Each row comes from the steps of one path. Every step used is in the known rows, and no mark comes twice. Write the path behind each row, first mark first.
Known rows:
goris > bolo > zipe: [ -4  21 -21 -21  39  -3 -23  24 -54  25  10  29 -38 -42  36 -21 -15 -42
   7]
bolo > goris: [ 15   0  -6  -3  50   8   6   5 -46   8  13  43 -16 -21  11 -11  12 -21
  -7]
bolo > zipe > fiduva > dasov > fosotu > goris: [ 40   1   4   5  36 -12 -18  28 -21 -10  -9  32   5   5  30 -56  35   6
   8]
goris > bolo > zipe > fiduva > dasov: [ -2  -5 -36 -19  32   2 -20  24 -72  24 -20   8 -28 -12  30 -57   2 -37
  14]
roditur > zipe > fiduva > dasov > fosotu > goris > bolo: [  8  11 -10 -24  32 -15 -31  33 -32 -18   4  36 -16 -12   9 -52  41  -9
  24]
roditur > bolo > zipe: [  9 -17 -27 -28  47  -2  -9  -7 -66  20  13  31 -40 -11  33 -11  -2 -54
 -13]
fiduva > zipe > fosotu > goris: [ 29 -38 -11  -1  26  -2 -34  27 -19 -26  20  55   8   8  -8 -30  49 -17
   6]
dasov > fiduva > zipe > fosotu > goris > bolo: [  1  -6  -4 -14   5 -13 -64  45 -22 -28  20  49  -2  -8   0 -46  37 -21
  24]
roditur > zipe > fosotu > goris: [ 36 -34 -13 -10  46  -6 -22  23 -22 -24  24  48 -11 -11  -5  -5  43 -27
   4]
roditur > zipe > fiduva > dasov > fosotu: [ 20 -29 -15  -1  46  17 -20  17 -33   6 -11  35 -18  12 -12 -69  57 -29
  -2]
goris > bolo: [ -7  21 -15 -35  32  12 -25  26 -41   3  22  28 -37 -24   3 -20   1 -26
  15]
zipe > fosotu > dasov > fiduva: [ 30 -40   7  15  49  18 -62  49  -8 -30  14  33 -11  10 -15 -41  38 -22
  26]
fosotu > zipe > fiduva > dasov: [ 12 -33 -20 -18  42  26  -4  40 -58  -6  14   2  -2  10 -14 -61  14 -19
  14]
zipe > fosotu: [ 29 -42 -21  -3  39  11 -24  20 -23  -3   9  42 -29   3 -13 -13  31 -34
  -3]
fiduva > zipe > fosotu > goris > bolo: [  4  -9 -18 -19  17 -18 -45  37 -28 -23  20  53 -10 -13   0 -29  33 -20
  20]
roditur > bolo > zipe > fosotu > dasov > fiduva: [ 23 -51  -8   7  54  -8 -61  31 -33 -17   5  37 -26   7  12 -34  27 -46
  17]
fosotu > zipe > fiduva: [ 12 -24 -17 -18  52  27   1  50 -60 -11  43  11  -1  11 -14 -39   3 -17
  18]
fosotu > goris: [ 32  12   8 -23  36  15  -8  23 -19 -27  34  30   1  -7   9 -12  18   4
  10]
bolo > zipe > fosotu > goris: [ 43 -20  -9   1  39 -19 -20  26 -22 -11  10  43  -8 -15  26  -5  20 -18
   4]

Which path is each row?
[ 26 -10   7   0  34  18 -26  14  -4   0  -9  40 -18   5  -8 -60  46 -11
  -7] : fiduva > dasov > fosotu
[ 11 -56 -14  11  16  21 -58  30 -26  -5  10  52  -3  16 -24 -58  54 -48
  -2] : dasov > fiduva > zipe > fosotu
[ 33 -10  -6 -14  35 -26 -16  11 -35 -12  -8  34  -7  14  34 -49  37  -7
   3] : roditur > bolo > zipe > fiduva > dasov > fosotu > goris
[  4 -29   7  10  40  41 -61  42 -29 -19  25  40  10  12 -18 -74  42 -28
  20] : fosotu > dasov > fiduva > zipe
[ 17   5 -13 -25  26 -22 -35  37 -21 -26  21  42 -24 -20   8  -7  19 -10
  23] : zipe > fosotu > goris > bolo
[  8  34  -8 -23  35 -18 -23  30 -43   2  18  30 -20 -42  46 -13 -11 -19
  16] : fosotu > goris > bolo > zipe
[ 10 -37 -35 -20  45  31  -9  12 -65  11  -6  12 -21   4  -9 -54  34 -44
   3] : roditur > zipe > fiduva > dasov
[ 11  -7 -20 -27  35 -22 -33  32 -31 -22  23  46 -28 -31   2  -7  27 -31
  20] : roditur > zipe > fosotu > goris > bolo
[ 16 -25 -25 -19  34  31 -10  16 -54   6  -9   8 -15  18  -2 -56  24 -22
   7] : zipe > fiduva > dasov
[ 13 -19  -4  12  48  -8 -72  55 -25 -12   5  34 -24 -16  14 -42  17 -37
  33] : goris > bolo > zipe > fosotu > dasov > fiduva
[ 14 -59 -28   6  30  14 -38  20 -32   0   9  57 -13  11 -23 -41  47 -47
  -6] : fiduva > zipe > fosotu
[ 14  24 -13  -9  38 -22 -23  39 -45   0   8  33 -14 -10  40 -39   9  -7
  21] : dasov > fosotu > goris > bolo > zipe > fiduva
[ 22 -10  14  -2  53  16 -16  49 -11 -17  44  41  -5  -6 -21 -42  24  -8
   3] : dasov > fosotu > zipe
[ 21 -66 -20  18  62  13 -51  38 -24 -22  11  56 -10  13 -24 -43  48 -33
  20] : fiduva > zipe > fosotu > dasov
[ 26 -17  -6  -1  36  18 -20  21 -23   2 -15  31 -14  23  -6 -69  47  -9
   2] : zipe > fiduva > dasov > fosotu
[ 19 -28 -21  -8  39 -10 -19   3 -48  15 -22  33 -28  19  22 -61  36 -32
  -7] : roditur > bolo > zipe > fiduva > dasov > fosotu
[ 40   0  10  -6  31   1 -18  29 -11 -26  -1  32   7  18   7 -55  48  18
  13] : zipe > fiduva > dasov > fosotu > goris
[ 15  37   4  -9  36 -26 -31  32 -23   0  13  46 -19 -37  42 -26   7 -10
  12] : dasov > fosotu > goris > bolo > zipe
